Known rows, with every way that one mark hangs from another:
j232[j662 j950]: [ 0.36 -1.70 -0.62 -0.35 -4.27  0.14  2.86  0.40 -2.91  1.02 -1.43  0.81
  0.49  1.60  0.36 -0.85 -2.04  2.21 -3.12  1.05]
j77[j324 j673[j662]]: [-0.18 -3.46 -0.90 -3.29 -4.27 -0.51 -2.54 -1.81 -2.80 -0.65 -0.25  1.21
 -1.87  0.70  0.92 -1.91 -3.53  4.30 -2.15 -0.33]
j950[j232 j324 j673 j832[j662]]: [-2.30 -6.53  2.06  0.90 -4.19  3.42  0.55 -5.93 -3.38  0.73 -5.11 -0.22
  1.77 -0.97 -1.79 -2.72 -3.11  3.96  0.78  2.36]
j324[j77[j673] j950]: [ 1.20 -6.06  0.23 -0.06 -4.39 -0.16 -1.40  0.06 -0.58 -2.74 -0.43  1.76
  0.97  0.83  0.72 -1.93 -3.60  1.55 -1.54 -0.33]
j232[j662 j950[j324[j77] j832]]: [-1.07 -4.01  1.95  1.03 -4.97 -0.13  2.88 -0.61 -2.91 -1.25 -1.52 -2.50
  1.50 -0.16  1.03 -2.97 -2.69  2.93 -1.52  2.45]
j832[j662]: [-0.86 -4.13 -1.05  0.73 -4.05  0.87  0.66 -1.12 -2.40  0.54 -2.29  1.94
  1.63  0.67 -0.77 -0.92 -3.25  4.32 -2.35 -0.73]
j950[j232]: [ 0.53 -3.96 -0.63 -1.23 -2.95  1.17  0.53 -0.93 -1.69 -0.85 -1.72  3.79
  1.68 -0.27 -1.59  0.90 -3.95  3.14 -0.52  0.91]
j77[j324 j673]: [ 1.16 -3.16 -1.71 -2.47 -4.68 -0.40 -2.18 -0.17 -3.15 -2.89 -0.12  2.86
 -0.22 -0.11  0.76 -1.86 -3.95  4.52 -2.39 -1.47]
j77[j324[j950[j832]] j673[j662]]: [-0.17 -5.80 -1.97 -0.61 -4.61 -0.36 -2.11 -2.43 -2.01 -2.44  0.16 -0.12
 -3.04  1.57  1.77 -2.48 -2.46  3.29 -1.39  0.89]
j232[j662 j950[j324]]: [-0.31 -1.63  0.65 -0.68 -4.54  1.32  2.68 -1.23 -3.40  0.95 -2.87 -0.24
  0.24 -0.52  0.59 -1.74 -2.91  1.75 -2.41  1.42]
j950[j232[j662] j324 j673]: [-0.50 -4.14  2.34 -2.78 -3.93  3.88  1.01 -4.84 -3.55  1.82 -4.85  0.31
  2.18 -0.72 -1.81 -2.47 -3.24  2.36 -1.33  2.78]
j950[j324 j832]: [-0.80 -4.41 -1.20  1.06 -3.76  1.05  0.80 -1.42 -3.21 -3.24 -1.28  0.19
  0.90 -1.01 -1.33 -0.94 -3.82  3.91 -1.10  0.95]
j232[j950[j324 j673[j662] j832]]: [-2.20 -4.99  1.32  1.61 -4.11  1.22  1.26 -4.53 -3.50  1.36 -2.12 -2.74
 -1.54  0.58 -0.94 -1.61 -1.75  1.81 -0.19  3.45]
j950[j324]: [-0.19 -3.61 -0.82 -0.34 -3.85  1.62  0.28 -1.44 -2.85 -1.61 -1.93  1.52
  1.09 -1.51 -1.22 -0.52 -4.40  3.00 -1.59  0.23]
j324[j77]: [ 0.46 -5.01 -0.29  0.29 -3.97 -0.87  0.42  0.93 -1.47 -2.18  0.17  1.68
  2.98  0.34 -1.03 -0.32 -3.63  3.73 -1.86  0.05]
j324[j77 j950[j232[j662] j673]]: [ 0.91 -7.03  2.24 -0.98 -4.54  1.98  1.13 -3.10 -1.14  1.00 -2.97  0.38
  3.17  1.66 -0.57 -2.63 -1.99  1.14 -1.32  3.08]
j232[j950[j324[j77] j673[j662]]]: [-1.68 -5.64  3.38  0.51 -4.66  0.58  0.75 -3.78 -2.39  2.39 -2.04 -2.36
  0.33 -0.15 -0.19 -2.02 -2.57  1.15 -0.29  3.01]
j950[j232 j324]: [-0.26 -3.95  0.81 -1.46 -3.37  2.33  0.33 -2.64 -2.16 -0.76 -3.18  2.66
  1.45 -2.29 -1.21 -0.28 -4.81  2.58  0.19  1.36]
j673[j662]: [-0.70 -3.85 -1.18 -0.81 -3.05  0.22  0.16 -1.22 -2.06  0.86 -0.66  0.96
 -0.20  1.22 -1.35  0.43 -3.06  3.22 -2.07  0.94]
j950[j232 j324 j673[j662] j832]: [-2.25 -6.19  2.16 -0.65 -3.13  2.75  0.07 -6.04 -2.94  1.01 -3.40 -1.19
 -0.04 -0.39 -2.30 -1.37 -2.97  2.86  0.89  3.97]
j90[j673]: [-0.26 -3.71 -3.27  0.33 -3.19  0.18  1.28 -1.11 -2.64 -4.38  0.66  2.47
  0.52  0.05 -2.01  1.09 -4.50  3.80 -3.08  2.09]
j324[j77 j950]: [ 1.06 -6.65 -1.01  1.39 -4.41 -0.33  0.39  0.30 -0.42 -2.48 -0.02  1.63
  2.17  0.77 -0.12 -0.89 -3.22  1.78 -1.66  0.66]

Rows:
[-0.50 -3.18  2.33 -0.44 -5.02  0.38  2.50 -0.51 -2.66  0.38 -2.09 -1.14
  1.80 -0.57  1.24 -2.46 -3.17  1.94 -2.02  1.82] -> j232[j662 j950[j324[j77]]]
[ 0.27 -2.79  0.36 -0.31 -4.57  1.11  2.50 -1.47 -3.61  2.24 -2.09 -0.13
  0.98  2.28 -0.86 -1.69 -1.21  1.78 -3.14  1.75] -> j232[j662 j950[j673]]
[-0.29 -3.74 -0.14 -1.19 -3.15  1.28  1.99 -1.20 -2.59 -1.02 -1.96  1.12
  1.66  1.14 -1.25 -0.82 -2.68  4.22 -1.58  2.29] -> j950[j232[j662] j832]
[ 0.87 -5.67  0.64 -1.28 -4.11  3.28  1.17 -3.73 -1.86  1.60 -3.55  1.24
  1.59  1.62 -1.22 -1.81 -1.73  0.74 -1.77  2.87] -> j324[j950[j232[j662] j673]]
[-0.35 -7.49 -2.10  1.00 -5.07  0.46 -0.64 -4.07 -2.58 -1.15  0.02 -1.38
 -1.23  2.18 -0.12 -2.37 -1.09  3.09 -1.42  2.59] -> j77[j324[j950[j673[j662] j832]]]
[-0.11 -4.61  1.96 -1.57 -4.19  0.44 -1.60 -1.07 -2.28 -2.37 -1.84  0.76
  1.50 -1.60  0.06 -2.63 -5.09  2.94 -1.21 -0.45] -> j950[j324[j77[j673]]]
[ 0.38 -7.11 -1.96  2.72 -4.31  1.25  0.68 -2.38 -2.19 -2.28 -0.92  0.19
  0.80  2.19 -1.90 -1.24 -1.31  2.03 -1.49  1.79] -> j324[j950[j673 j832]]
[-0.35 -6.14  1.88  0.15 -4.59  1.35 -0.18 -2.61 -2.76 -1.11 -2.01 -0.31
  3.12 -0.95 -1.75 -2.31 -3.66  2.87 -1.31  1.24] -> j950[j324[j77] j673]
[ 0.84 -7.57 -1.42  0.79 -4.99  1.48 -0.34 -3.74 -2.20 -2.78 -1.30  1.43
  0.49  0.62 -0.34 -1.87 -1.85  2.93  0.20  2.64] -> j77[j324[j950[j232 j673 j832]]]
[-0.72 -4.84  1.76 -1.98 -3.53 -0.82 -1.69 -0.81 -1.41 -0.01 -0.51  0.34
  0.23  1.09  0.04 -1.49 -3.81  3.32 -1.64  0.28] -> j324[j77[j673[j662]]]
[-0.07 -6.44  1.05 -0.88 -3.96 -0.14 -1.65 -1.46 -0.29 -0.25 -0.75  0.29
 -0.62  1.61  0.91 -1.86 -3.28  1.31 -1.41  0.79] -> j324[j77[j673[j662]] j950]
[ 1.51 -6.34 -2.55  0.33 -5.64  0.85 -0.83 -2.45 -2.48 -1.95 -0.68  1.64
  0.50  0.94 -0.19 -2.04 -2.01  2.38 -2.13  0.82] -> j77[j324[j950[j673]]]
[-0.49 -4.35  3.30 -0.08 -5.35  1.20  2.12 -2.42 -3.32  1.42 -2.84 -2.13
  2.21  0.01  0.07 -3.60 -2.18  1.53 -2.08  2.51] -> j232[j662 j950[j324[j77] j673]]
[-0.44 -6.20 -1.79  0.98 -5.71  0.35 -1.55 -2.26 -2.38 -2.76 -1.32  0.87
 -1.16  1.02  2.31 -4.09 -2.58  4.26 -1.54 -0.74] -> j77[j324[j950[j832[j662]]] j673]
[-0.39 -3.68 -0.08  1.26 -4.44  0.63  2.98 -1.58 -4.01  0.66 -1.46 -1.42
  0.64  2.71 -1.13 -2.02 -0.56  2.80 -2.58  2.46] -> j232[j662 j950[j673 j832]]
[-2.35 -6.01  2.54  0.75 -4.64  0.68 -1.05 -2.32 -2.66 -1.80 -2.83 -1.00
  1.46 -0.98  0.72 -4.30 -4.26  4.81 -0.63 -0.21] -> j950[j324[j77[j673]] j832[j662]]
[-0.94 -4.98  1.07  2.55 -4.61 -0.64  1.90 -0.44 -2.29 -2.94 -0.61 -1.10
  1.24 -1.09  0.57 -1.47 -3.25  2.81 -0.02  1.94] -> j232[j950[j324[j77] j832]]
[-0.25 -3.99  4.28 -4.02 -3.94  1.92 -0.46 -2.44 -2.21 -0.03 -3.91  0.57
  2.06 -1.56  0.59 -3.54 -4.79  2.84 -1.02  1.41] -> j950[j232[j662] j324[j77[j673]]]
[-1.03 -4.89  1.98 -1.26 -3.82  3.38  1.52 -4.81 -3.90  0.23 -4.14 -1.09
  1.79 -0.23 -2.01 -2.78 -2.66  3.24 -0.76  3.45] -> j950[j232[j662] j324 j673 j832]
[-0.44 -5.57  4.11 -2.41 -4.33  2.62  0.90 -4.03 -2.73  1.20 -4.20 -0.49
  3.72 -1.02 -1.25 -3.30 -3.40  2.52 -0.97  3.09] -> j950[j232[j662] j324[j77] j673]
[ 0.99 -8.10  1.47  0.43 -4.32  1.55  0.02 -2.85 -0.49 -0.65 -2.01  1.85
  2.88  0.62 -1.22 -1.32 -2.66  1.03  0.08  2.54] -> j324[j77 j950[j232 j673]]
[-1.08 -9.16  0.66  3.80 -5.33  0.79  0.52 -3.02 -1.57 -1.01 -2.01 -1.26
  2.47  2.26 -0.59 -3.49 -1.40  3.16 -1.17  1.52] -> j324[j77 j950[j673 j832[j662]]]
[-2.47 -7.63  2.48  2.43 -5.21  1.51  0.46 -4.04 -3.20 -0.66 -3.23 -2.21
  3.05 -0.28 -1.25 -4.16 -2.91  4.49 -0.84  1.43] -> j950[j324[j77] j673 j832[j662]]
[ 1.24 -6.52  1.66 -1.14 -3.94  0.67 -1.33 -1.23  0.07 -2.03 -1.74  2.97
  1.24  0.09  0.71 -1.55 -3.96  1.19  0.23  0.79] -> j324[j77[j673] j950[j232]]
[ 0.35 -5.24 -0.81 -0.07 -3.61  1.80  1.99 -1.81 -1.55 -1.17 -2.22  0.89
  0.86  1.63 -0.36 -1.29 -2.10  2.26 -1.14  2.86] -> j324[j950[j232[j662] j832]]
